Known rows, with every step that occurs
V > R > M: [  7  -2 -19 -20 -80 -19  27 -26   6 -15  -9   8 -12 -20 -13 -59 -40  26
 -31   0   0   8  21  -2]
V > T: [ 11 -19  13  13  11 -17 -64  25  -3  -8 -44  -8  41 -35  -6  32 -40 -11
 -36  38 -60  13   5  -2]
L > J > R > M > T: [-29  33  43   4  34  -3  22 -48 -49 -26  76 -27 -60  25  24 -24 -18  12
  49  28  -2  10 -39   3]
V > R > J: [ -9  24 -42  41 -59 -24  13   6  18   4 -23  11  29  11  22 -53   5  12
 -25 -23 -31 -32  54   9]
D > U > T > V > R: [ 28   7 -17 -50   3  -9  46  20  70 -70   6   1  10  32 -19 -26  33 -33
  -4  -2 -10  -7 -30  54]
J > R > M > T: [ -3  38  12  16   1  17  -6 -23 -39  13  71 -11 -54  -9   7   4 -16  20
  37  -8  36  23 -34 -17]
J > R > M: [ -7  38  13  -9  -9   2   1  20 -21  11  48 -18 -35   0 -24  -9 -11  31
  -6 -27  14   8 -10 -30]
J > R > M > T > V: [-10  49  31 -41  -1  31  27 -26 -24  23  62   7 -78  17 -13  10  19   0
  54 -17  58  32 -58  -5]
L > J: [-27 -25  61   6  28 -41   5  -1  -5 -25  30  14  17   3  -3 -16 -30   8
   3  37 -60 -21  22  21]
V > T > U > D: [ -8 -67   7 -24  64  39 -65  55  31 -17 -68 -31  58  -9  81  44   0 -24
 -29  11 -53  15  44   1]
T > V > R: [ -8  -4  -4 -43 -44 -31  20 -16  49  -5 -17  14  -8   7 -21 -21   8 -13
 -17 -18  11  -3  -9  -3]
D > U > T: [ 37 -11  12   8  30  -3   1  57  22 -56  46  17  35  -5 -25  14 -15   1
  11  17 -39 -10   3  56]
J > R: [-13  27   4  21  24 -25 -39  30   4  11  44 -34  -6   6 -11  30   7  16
  -2 -32   6  -6 -17 -38]
U > T > V > R: [ 24   6 -19 -51   9 -60  42  30  65 -23 -15  49 -17  32 -34  10  25 -32
  10  -2 -16 -31  -7   0]
R > M > T > U: [  4 -24  42  18  11  50  -4 -16 -37  11  21  15 -36 -14  40  -7 -35  -3
  24 -10  54   8   8  20]
R > V: [-10 -31 -34  32 -22 -21 -13 -10  11  41  14  32  48 -22 -31  11   1  46
 -13  16 -16  13  24 -26]
L > J > R: [-48  22  37  12  59 -37 -10   8 -11 -21  48 -46 -12  37  11 -13   7   7
   4   1 -39 -23 -18 -17]
P > R > V > T > U > D: [-41 -64 -71   6  72  60 -28   5  48  59 -76 -32  80 -26  42  27  48   5
 -60   8 -33   1  25 -25]
R > V > T > M: [ 19 -17 -36  20 -40  -8 -55   5 -41  21 -82 -31  56  -9 -27  52  23  10
 -37  16 -21  25  17 -56]
U > T: [ 35 -14  17   6  42 -51  -3  68  28  -9  29  61  15   2 -37  46 -19  -8
  28  21 -39 -31  24   0]
M > T > V > R: [  0  -5 -10 -15 -33 -17  14 -55  26   0   3  26 -23  -3   9  -6   5 -26
  27   4  35  14 -30  22]

Rows
[-11  35 -24  11 -45  -1  40 -40  17  14  -6  33 -13  23  28 -36  32 -18
  30 -11  14 -12  11  31]	M > T > V > R > J
[ 14  48 -36 -20  -8   8  75  36  51 -49  -4  16  24  56   6 -50  61 -17
   2 -20 -29 -30   5  72]	D > U > T > V > R > J
[  9   2  57 -48 -22  24  39 -37 -20  19  43  71 -50 -20 -31  12 -22   3
  53  16  34  31 -11  32]	R > M > T > V
[-25  16 -71  40  27 -12 -65  -2  -2  23 -34 -73  42   8   3  24  35  27
 -40  21 -33  37 -44 -68]	J > R > V > T
[ -9 -15  28  35  36  64  21 -23 -28  49  23  12 -44 -34   5 -15 -22  -5
   5 -22  82 -20  -6  25]	P > R > M > T > U
[-36  47  71 -55  46   8  57 -54 -35 -14  70  -2 -80  51   8 -26  18  -3
  63  16  12  18 -58  13]	L > J > R > M > T > V
[ -35    2  -65   58   80   20  -76   14   -7   24  -62 -108   39   33
   50   19   58    2  -57  -11   15   17  -42  -71]	J > R > V > T > U
[ -8   3  23  -6 -26  15  36  -6  -7  52  32  43 -19 -57 -67 -16 -39  28
 -30 -10  10 -18  19  14]	P > R > M
[ -3 -48 -32 -26 -13  54  23 -44  29 -21 -13  -4 -22  -2 106 -38  -8  -7
  18  -8  29  21  34  21]	V > R > M > T > U > D
[ -5 -37  23  26  57  18 -74  42 -13  -7 -72 -45  32  -7  40  27 -20 -27
 -50   4 -17  -1   0  -6]	V > T > U
[ 18  -3 -21   8 -68  -3  27 -68  -9 -12   9  20 -31 -26  13 -50 -49  11
  14  18  27  26  -6  13]	V > R > M > T
[ 62  -5  21  -3  -4   2  -2  70 -21 -55  15 -11  26  15 -41  44  19 -18
  18 -25  -5 -18  16  32]	D > U > T > M
[ 16 -12  34   9 -32  12   5 -34 -33  14  46  52 -24 -43  -8  -2 -58  23
  40  24  18  26   9  25]	R > M > T
[ 36  -9  23   4 -30 -13 -68  35 -46  -9 -68 -30  28 -20 -23  57 -13 -18
 -29  -2 -29   1  25 -31]	V > T > M
[ 62   0  24  -8   3 -47  -9  72 -18  -8   1  38   3  17 -49  77  12 -23
  34 -16 -10 -41  40 -25]	U > T > M
[ -1 -10 -52  30 -20   4 -32  -6 -25  62 -83 -33  53 -30 -61  41  33   5
 -58   1  -2 -12   3 -54]	P > R > V > T > M
[-18  38 -21  -9 -51 -17  48  -1  33  13 -24  26   7  36   1 -44  41  -2
 -14 -35 -11 -25  29  22]	T > V > R > J
[  5 -26 -15  22 -25  30  12 -51 -14 -13 -15 -16 -36  -2  63 -53 -27 -10
  -2 -15  73   4  -6  12]	V > R > M > T > U
